Each row was made from one walk, in order. Every step used is in the known rows, and no mark comes twice. Write each row's walk.
Known rows
pozo -> kitu: [ -7 -34  16  29 -44   7  12  -5  14  10  -1  -2  11 -24  -7 -34  26  29
  -1  -6   0  26 -20  10  12   5  44 -29  -9]
fodi -> goseb: [ -4 -32  16  28 -29  21  14  16  12 -17  17  24  20  -1   0 -14  -5   8
 -10  -8  17  -7   9  -3   9  20  42 -26   5]
fodi -> goseb -> kitu: [ -4 -32  24  38 -39  22  11   4   9   1   4  13  17   5  -5 -16  17  36
  -9 -15  12 -15  -9  -6   7  33  39 -19   9]
zavagig -> nifav -> pozo -> kitu -> goseb -> fodi: [-24 -45  29  36 -47  10   9   2  20  -2  13  29  17 -12  -2  -7  -2  20
   3 -19  24  -4  36 -20  -5  16  42 -27   0]
kegagog -> turu -> goseb: [-29 -40  12  16 -29  23   5   5  16 -19  32  30  20   9  -3 -24  -1   1
  -5  -6  10  -7 -14   9  14  22  33 -32   4]
fodi -> goseb -> turu -> kegagog: [-25 -32  10  30 -45   7   5  28  12 -14   2  18  21  20   2 -34   5  -7
  -1   5   9 -10  13   2  11  36  39 -27  12]
goseb -> turu -> kegagog: [-27 -28   8  28 -41   1   9  21  11  -9  -5   4  17  16   3 -37   5 -10
   2   9   2   3  13  11  11  25  38 -31   6]
zavagig -> kitu -> goseb -> nifav -> kegagog -> turu: [-59 -41   2  28 -54   4  12   8  13  -9  15  -9  20  -8   0 -11 -12  24
   8   6  10 -32  -6  -6   8  32  43 -29  26]
kegagog -> turu: [-33 -32   2  23 -24  11  12   5  10 -17  17  10  16  -9  -3 -10  12  16
   0   3   4  12  11   2   9  11  42 -31  10]
nifav -> kegagog: [-28 -19  -1  30 -43   7  26  12   8  -9 -11 -17  16  -3   8 -23 -16   3
   0   0   1 -10 -10   3  13  21  42 -33   5]
kegagog -> turu -> goseb -> nifav: [-37 -41  21  15 -36  31   4   2  18  -2  44   8  19  16   3 -29 -12  -2
   4   1  22 -30  31  29  12  11  27 -34   9]
nifav -> kegagog -> turu -> goseb -> kitu: [-35 -34  13  30 -48  20   6  -1  11   0   9  10  18  17  -5 -21  13  30
  -4 -12   2 -30 -38  -2  13  45  33 -25  12]
kitu -> goseb -> turu: [-19 -44  17  29 -33  -1  13  18  15 -26   6  29  13  -9  -2 -13 -10   9
  -2   1  15  35  18 -21  -3  16  39 -22  12]
kitu -> goseb -> fodi: [-13 -44  29  29 -46   8  10   8  14  -2  25  27  18   0   6  -3 -20  -3
  -3 -16  27  15  31   0   2  21  37 -30   1]
zavagig -> nifav: [-24 -22  18  27  -5  20  23  10  10 -20   4  -7  21  -7   7 -37 -18   9
   6   1  20 -30  31  -2   0  -4  40 -34  -3]
pozo -> kitu -> goseb -> nifav: [-16 -45  29  21 -52  11  12   0  18  11  33  -2  10 -17   0 -20 -21  20
   4  -3  25  -1  24  17   5  -1  40 -29   6]
kitu -> goseb: [ -3 -38  20  21 -36   4  19  11  13 -19  20  17  11 -22   3  -4 -38   8
  -6  -9  19  22   0  -6   3   4  47 -28   6]
turu -> kegagog: [-14 -21   9  22 -43   7  14  14   9  -2   0  -9  15   7   8 -34 -11 -10
   0   3   3  -7  -1  25  16  15  44 -36  -1]
turu -> goseb -> kitu: [ -9 -34  29  30 -39  25   8  -4  13   3   5  11  14  12  -3 -30  10  23
  -9 -16   8 -15 -30   9  10  30  31 -25  -1]
turu -> goseb -> nifav -> kegagog: [-38 -28  10  23 -52  23  18   9  15   1  17 -13  19  17  12 -35 -31  -7
   4  -1  15 -46   5  22  15  24  30 -35   7]
zavagig -> nifav -> goseb -> kitu: [-15 -27  23  34 -18  27  25  -3   8 -10 -14   6  22   8  -2 -29   8  42
   1 -14  18 -46   5 -22   2  31  34 -20   8]
kegagog -> turu -> goseb -> fodi: [-36 -47  23  25 -42  24  -3   4  16  -2  35  37  26  25   2 -20   7  -8
  -2 -13  20  -7  21  13  11  35  26 -33   0]
nifav -> zavagig: [-25 -37  19  23 -63  11  13  -1  14 -12 -10 -15  21 -12   5  -8  -5   6
  -8 -10  18  24  47 -11  14  -1  33 -35   4]

Write each row's walk
[-55 -32  -4  26 -47  16  14  14  11  -9  27  -2  22   8   2 -10  -7  14
   6   6  12 -36  20   1  12  31  39 -30  25] | fodi -> goseb -> nifav -> kegagog -> turu
[-25 -38  20  28 -40  23   3  -4  12   0  15  17  16  14  -7 -21  20  32
  -6 -12   5 -18 -26   3  11  35  33 -24   8] | kegagog -> turu -> goseb -> kitu
[-24 -52  23  36 -36  -5   8  15  17 -25 -10  25  16 -16  -6 -20   2  21
  -3   1  11  22  -7 -25  -3  27  41 -20  13] | zavagig -> kitu -> goseb -> turu
[-20 -33  15  34 -45  16  11 -10  24   9  -5  -3   4 -23 -10 -20  30  34
   1  -7   1   3  25   3   5  -5  42 -26  -3] | goseb -> nifav -> pozo -> kitu
[-22 -47  33  26 -44  12  11   3  18  -1  19  -5  15 -17   3 -21 -30  16
   3   0  26 -20  17  13   3   9  39 -28  11] | zavagig -> kitu -> goseb -> nifav
[-32 -48  31  18 -76  13  12   0  19  -5  17 -17  20 -12   8  -2 -34   5
  -3  -8  35   6  73  -4   9  -6  31 -34  15] | kitu -> goseb -> nifav -> zavagig
[-33 -34  11  27 -66   5  19   7  14   9  15 -19  14  -8   6 -22 -31  16
   7  -1  14 -24   0   8  10  18  41 -31  13] | pozo -> kitu -> goseb -> nifav -> kegagog
[-22 -47  14  36 -44  -3   9  10  22 -20  -6  34   7 -22 -13  -9  16  29
  -3  -4   6  38  11 -34  -5  14  43 -18  10] | nifav -> pozo -> kitu -> goseb -> turu
[ -9 -48  28  29 -42   0  13   7  16 -18   1  13  15 -32  -2 -14 -22  24
  -6  -8  14   6 -30 -12   2  18  49 -25   6] | zavagig -> kitu -> goseb
[-56 -28  -5  24 -45  12  15   9  10  -5  19 -14  19   4   3 -13  -5  11
   8   9   7 -25  21   8  12  21  38 -33  20] | goseb -> nifav -> kegagog -> turu
[-21 -32  18  29 -33  20  18   3  25 -17   9  11   4 -17   0   6 -21  13
  -2  -7  17  -9  55  -9  -3 -10  42 -26   9] | kitu -> goseb -> nifav -> pozo
[-18 -42  30  27 -39  25   2   5  16   2  26  31  24  23   6 -27  -3 -15
  -4 -17  22  -6  22  18  11  30  25 -33  -9] | turu -> goseb -> fodi
[-41 -35   3  19 -42  19   9  10  15 -19  25  21  22  14   1 -24 -11   0
  -3  -4   6 -24 -27   3  16  34  34 -33   9] | nifav -> kegagog -> turu -> goseb
[-24 -31   6  27 -38   8  15  21  12 -16 -12  17  22  21   3 -37   5  -6
   2   4   7 -12  11  -4  11  36  36 -27  11] | nifav -> goseb -> turu -> kegagog
[-55 -39  -1  24 -60   4  13   6  13   2  26  -7  16  -8  -2 -10  -8  27
   9   4   9 -18   1  -2  10  24  43 -30  23] | pozo -> kitu -> goseb -> nifav -> kegagog -> turu
[-37 -54  37  28 -69  19   0  -7  23  -3 -12 -16  27  -9   1 -33   3  18
  -4  -7  20 -25  15   2  14  21  27 -32   6] | turu -> goseb -> nifav -> zavagig -> kitu
[-26 -18  10  36  -6  24  25   6  20 -32 -17   7  11 -16   1 -13  -3  17
   0  -7   9 -27  48 -24  -6 -10  45 -29  -1] | zavagig -> nifav -> pozo
[ -1 -44  22  23 -51  -1  14   3  16  -3  18  17   9 -33  -6 -13 -14  29
  -4 -10  13  30 -25  -6   5   6  50 -26   2] | pozo -> kitu -> goseb
[-17 -40  28  19 -41  15  17   6  16  -2  34  -3  12  -9   7 -14 -41   4
   3   0  29  -7  41  19   3  -3  37 -31   9] | kitu -> goseb -> nifav
[-36 -48  19  30 -73  -8   1  19  17 -16 -14   5  22   0   1 -25  -7   5
  -1   1  12   2   7 -16   9  33  40 -28  16] | nifav -> zavagig -> kitu -> goseb -> turu -> kegagog
[-50 -26 -11  27 -40   6  18  10   8 -14   7  -5  18  -3   0 -10   0  14
   3   5  -1  -8  -5  -5  12  26  44 -32  17] | nifav -> kegagog -> turu
[-16 -27  14  24  -3  29  34   7  11 -29  -4  16  27   0   5 -32 -16  14
   3  -7  25 -43  27 -23   3  16  36 -28   5] | zavagig -> nifav -> goseb
[-43 -32  15  31 -40  23   9   2  11  -5   8   5  22  19  -3 -29   6  33
   2 -10   8 -53 -27  -9   8  42  33 -26  13] | zavagig -> nifav -> kegagog -> turu -> goseb -> kitu
[-23 -35  13  26 -50  -4   8  24  13 -15   5  15  16   8   4 -26 -16  -7
   1   5   9   8   7  -1   7  25  43 -28  12] | kitu -> goseb -> turu -> kegagog
[-19 -55  31  28 -66  -1  10   3  19 -19  -8   4  20 -33  -1  -4 -24  26
  -8 -13  20  12  -8 -26   5  17  44 -27  11] | nifav -> zavagig -> kitu -> goseb
